Each row was made from one small tree. The marks that hang from a mark follow it in brackets, in alphabetical order. Every link used is in the known rows. Write each row's tree.
Known rows
Z(J(K V) Y(D)): [-1.98  4.82  0.16 -0.85 -0.08 -1.17 -0.10  0.82 -0.45  2.04 -0.93  0.97
 -2.56  1.83 -0.05  0.38 -1.38  2.75 -0.38]
Z(J(K(U) V(D))): [-2.86  3.20  0.14  4.18  1.65 -0.20 -1.68 -1.07 -1.29  1.48 -0.74  0.57
  2.72  1.67 -1.58 -1.11 -0.77  0.00 -0.76]
Z(Y(D(J(V) S))): [ 0.45  2.56  0.06 -2.23 -1.42 -0.84 -0.81  1.74 -0.46 -0.40  1.73 -0.74
 -4.84 -0.49  1.93 -1.79  1.14  2.22 -1.49]
D(Z): [-0.06 -3.16  0.11  0.48  0.60 -0.03  0.31 -0.97 -0.13 -1.58  1.49 -0.10
  0.88 -0.82  0.22 -0.92 -0.56 -0.68  0.97]
Z(J(V(D)) Y): [ 0.12  3.29 -0.13 -0.88  2.03 -2.10 -1.51  0.35  1.02 -0.36 -0.93  0.95
 -0.61  2.55 -1.16 -0.84 -0.85  0.06 -1.20]
K(S U): [ 3.54 -4.68 -0.35  3.60  1.32  0.13 -0.38 -1.68 -4.46  2.61  4.61  1.51
  1.59 -0.70 -3.09 -0.71 -0.85 -1.13  3.21]
J(K(S) V): [-0.06  0.97 -0.54  1.65 -0.13  1.36  1.00  0.48 -1.03  4.62  0.25  1.57
  3.98 -0.70 -2.14  0.91 -2.13  1.91  1.45]
V(D J(K(S))): [ 1.10 -1.77 -0.85 -0.20 -0.53  3.25 -0.30  0.61  3.44  3.59 -3.75 -1.63
  2.79 -0.37 -1.79  5.22 -1.70  2.34  0.72]
Y(D(J S)): [-0.12 -2.48  0.58  1.00 -1.72  1.08 -0.73  1.86 -1.80 -2.24  1.71 -1.85
 -2.31 -1.10  2.67  0.88  2.21  1.30 -0.76]
Z(J): [ 0.09 -2.55  1.24  3.15  1.31  0.93 -0.77 -1.21 -3.15 -1.46  1.57  0.57
  1.67  1.86 -0.29  0.82  0.37 -1.08  0.98]
Y(D(J(K) S)): [-1.27 -0.77  0.45  0.59 -3.49  2.04 -0.29  2.15 -0.90  0.12 -0.49 -1.52
 -1.00 -2.12  2.51  1.97  1.32  2.12 -0.48]
D(J): [ 1.61 -2.69  0.91  1.00 -2.14  2.57 -1.80  0.69 -1.39 -1.65  2.25 -1.32
  0.67 -0.16  0.31  0.35 -0.27  2.17 -0.60]
D(S Z): [-0.14 -3.72  0.29  0.92  0.93 -0.50  1.19 -1.51 -0.90 -1.72  1.47  0.07
  0.77 -2.28  1.22 -1.29  2.14 -3.95  1.14]
V(J): [ 0.52 -3.55  1.25  1.69 -0.60  4.02 -2.34 -1.62 -0.33  0.55  0.75 -2.71
  0.77 -0.15  0.02  2.08  0.57  0.76  0.44]
Z(J(K) Y(D)): [-0.31  1.55  0.35 -1.33 -1.16 -0.77 -0.35  0.84 -0.91  1.50 -1.07  0.85
 -2.81  0.94 -0.20  2.30 -1.40  1.47  1.11]
V(D(J)): [ 1.04 -1.80 -0.01  0.21 -1.58  1.37 -2.58  2.24  1.40 -2.32 -0.29 -1.95
  0.98 -0.06  0.36  1.31 -0.74  2.79 -1.61]
V(D(J Z(Y))): [ 2.65 -0.03 -1.08 -5.17 -1.36 -1.23 -0.54  1.59  4.48 -3.08 -0.76 -1.31
 -2.75  0.33 -0.03 -0.70 -1.86  2.15 -1.69]
Y(D(S Z)): [-1.66 -2.94 -0.14  0.53  1.12 -1.77  1.43  0.06 -0.53 -2.23  0.89 -0.55
 -2.13 -1.70  2.58 -0.45  2.09 -1.74  0.90]
D(J(K V) Z): [-1.91  2.67 -0.14 -0.87 -2.09  2.06  1.17  0.49  2.02 -0.50 -0.33 -1.19
  1.42  0.15  0.79 -1.86 -1.71  3.85 -2.38]
D(J(K V) S Z): [-2.01  2.11 -0.03 -0.45 -1.75  1.64  1.82 -0.07  1.14 -0.74 -0.42 -0.86
  1.23 -1.10  1.90 -2.16  0.84  0.61 -2.13]
Z(J Y(D(S))): [ 0.84 -0.85  0.60 -0.32  1.09 -2.26  0.08 -0.23 -2.66 -0.91  1.10  0.93
 -4.18  0.62  1.00  0.73  2.23 -2.38  1.16]

Which tree is each row?
[-0.10  2.79 -0.01 -0.37  2.45 -2.47 -0.82 -0.34  0.27 -0.46 -1.00  1.13
 -0.76  1.23 -0.14 -0.98  1.65 -3.06 -0.70]
Z(J(V(D(S))) Y)
[-1.76  0.85  0.42  1.29 -0.97  0.55 -0.64  1.60 -1.32 -1.76  1.59 -1.49
 -2.01 -0.16  2.86 -1.21  2.02  2.52 -2.04]
Y(D(J(V) S))
[-1.00  1.97 -2.04 -1.04  1.42 -1.12  2.61  1.23  4.02  2.08 -2.89  0.87
  3.27 -0.06 -1.27  0.38 -2.98  2.09 -0.13]
J(K(S) V(D(Z)))
[-2.22  0.53  0.54  2.11  3.53 -1.25  2.43 -2.46 -1.30 -2.99  1.17  0.91
  0.87  1.86  1.48 -3.01  2.55 -3.63 -0.86]
D(S Z(J(V)))
[-0.21 -3.04  0.49  1.24  0.44  2.35 -2.21 -0.75  1.80 -0.32 -1.99 -2.94
  0.89 -1.46  1.04  2.65  2.74 -2.10 -0.41]
V(D(S) J)
[-0.48  4.15  0.55 -0.43 -0.25  0.07 -0.37 -0.75 -0.86  2.67 -0.38  1.65
  0.53  1.34 -1.50 -0.34 -1.39  0.38  0.17]
Z(J(K V) Y)
[ 1.31 -1.34 -0.44 -4.09  0.74 -0.36 -0.32 -1.24  4.86 -0.96 -2.31 -2.23
 -2.75 -1.08  0.69  0.51  1.77 -2.83 -0.39]
V(D(S Z(Y)) J)
[ 1.39 -1.88 -0.07  2.05  0.65  1.40  1.99 -0.46 -2.26  2.31 -0.12  2.14
  3.46  1.43 -2.20  2.85 -1.41 -0.02  2.01]
Z(J(K(S)))
[ 1.49  2.56 -0.45 -4.00 -1.10 -0.46  0.28  0.18  1.98 -1.83  1.93 -0.47
 -2.67  1.09  0.22 -3.70 -1.61  2.63 -1.95]
D(J(V) Z(Y))
[ 1.22  0.74  0.71 -0.84 -1.12  0.39 -0.59 -0.65 -1.35  2.13 -0.41  1.43
  0.22  0.49 -1.67  1.40 -1.11 -0.71  1.57]
Z(J(K) Y)
[ 0.58  0.39  0.17 -2.26  0.26 -1.25  2.43 -1.70 -0.06  0.09 -1.04  1.56
 -0.85 -0.38  0.05 -0.40  1.33 -4.29  1.21]
D(S Z(J(K) Y))
[-0.89  0.05 -0.81 -2.03 -2.42  1.22  0.15  2.05  4.32 -1.78 -3.11 -1.88
  1.34 -0.61  0.75  1.10 -1.86  3.23 -2.24]
V(D(J(K) Z))
[-2.27  1.15 -0.91  0.04  2.02 -1.60 -0.13  0.61  3.15 -1.80 -1.02 -0.57
  1.40  0.27  0.33 -1.66 -1.20  0.84 -1.51]
J(V(D(Z)))
[ 0.66  0.66 -0.62  3.66  0.44  0.78  0.31 -1.28 -3.26  5.43  2.65  1.85
  3.17 -0.80 -3.31 -1.32 -1.80  0.92  2.04]
J(K(S U) V)
[ 1.69  0.45  0.62  1.20 -0.52 -0.13 -1.41 -2.22 -3.68  2.70  1.93  1.55
 -0.51  0.44 -2.91 -0.69 -0.74 -1.94  2.18]
Z(J(K(U)) Y)
[ 2.11 -2.11 -0.09 -2.59  0.24 -1.91  0.89 -1.30 -0.06 -0.39  1.49  0.86
 -1.95 -2.39  0.21 -1.73  1.36 -4.36  1.80]
D(S Z(Y))
[-1.62  0.03 -0.46  2.07  1.71 -1.20  0.53 -1.38  0.41 -1.00 -1.37  0.20
  1.37  1.37 -1.17 -0.65 -0.76 -1.45 -0.05]
V(D(Z(J(K(U)))))
[-1.86  0.26 -0.05  2.30  1.44 -0.76 -1.60  0.50  0.35  0.12 -0.60 -0.16
  2.21 -1.66  0.72 -0.69  1.84 -1.93 -0.62]
J(V(D(S)))
[ 1.12 -0.22 -0.56 -2.47  2.69 -3.39  1.35 -0.73  1.86 -3.06 -1.45  0.79
 -2.06  0.89  0.40 -0.74  1.51 -4.62  0.00]
V(D(S Z(J Y)))
[-0.99  2.63  0.45  0.06  2.03 -2.57  0.12 -0.28 -2.11 -0.32  1.15  1.22
 -3.91  1.67  1.28 -1.28  2.01 -1.24 -0.06]
Z(J(V) Y(D(S)))
[ 1.27 -1.09 -0.80 -0.48 -2.81  1.96  1.29  3.13 -0.10  1.54 -0.05 -0.45
 -0.36 -0.05  0.00  3.20 -2.31  5.68  0.22]
Y(D(J(K(S))))
[-2.23  1.62  0.28  2.77  2.75 -0.65 -1.23  0.10  0.15 -1.63 -0.88  0.18
  2.12  2.97 -0.18 -0.09 -0.20  0.45 -1.55]
Z(J(V(D)))
[-2.99  2.54 -0.19  1.57 -0.67  0.70 -1.91  1.63  1.87  2.56 -2.63 -0.34
  3.67 -1.34 -0.67  0.89 -1.66  2.15 -0.74]
J(K V(D))
[-1.67 -1.11  0.53  1.30  0.92  0.15  2.68 -1.98 -0.85 -1.09 -1.18  0.87
  1.93 -0.16  1.11  0.16  1.88 -3.98  0.70]
D(S Z(J(K)))
[-0.14 -0.70  0.00 -1.24 -3.09  2.40  0.77  0.68  1.44 -1.21 -0.38 -1.36
  1.25 -0.69  0.73  0.12 -1.51  2.68 -1.11]
D(J(K) Z)
[ 3.16 -1.37 -0.09 -4.02 -1.59 -0.38  0.88 -0.30  0.86 -2.42  1.72 -0.40
 -3.18 -1.17  1.00 -2.24  1.20 -1.67 -0.40]
D(J S Z(Y))
[ 1.01 -1.65  0.08 -1.05 -0.54 -1.80 -1.02  0.86 -1.73  1.02  1.38  0.46
 -3.93 -2.60  0.88  0.53  1.50 -1.60  1.96]
Z(Y(D(S)))
[ 3.68 -0.08 -0.50 -1.47  0.02  0.01  1.68 -0.33 -1.40  3.63 -0.20  2.76
  0.64  1.29 -3.13  2.25 -2.08 -0.23  2.63]
Z(J(K(S)) Y)
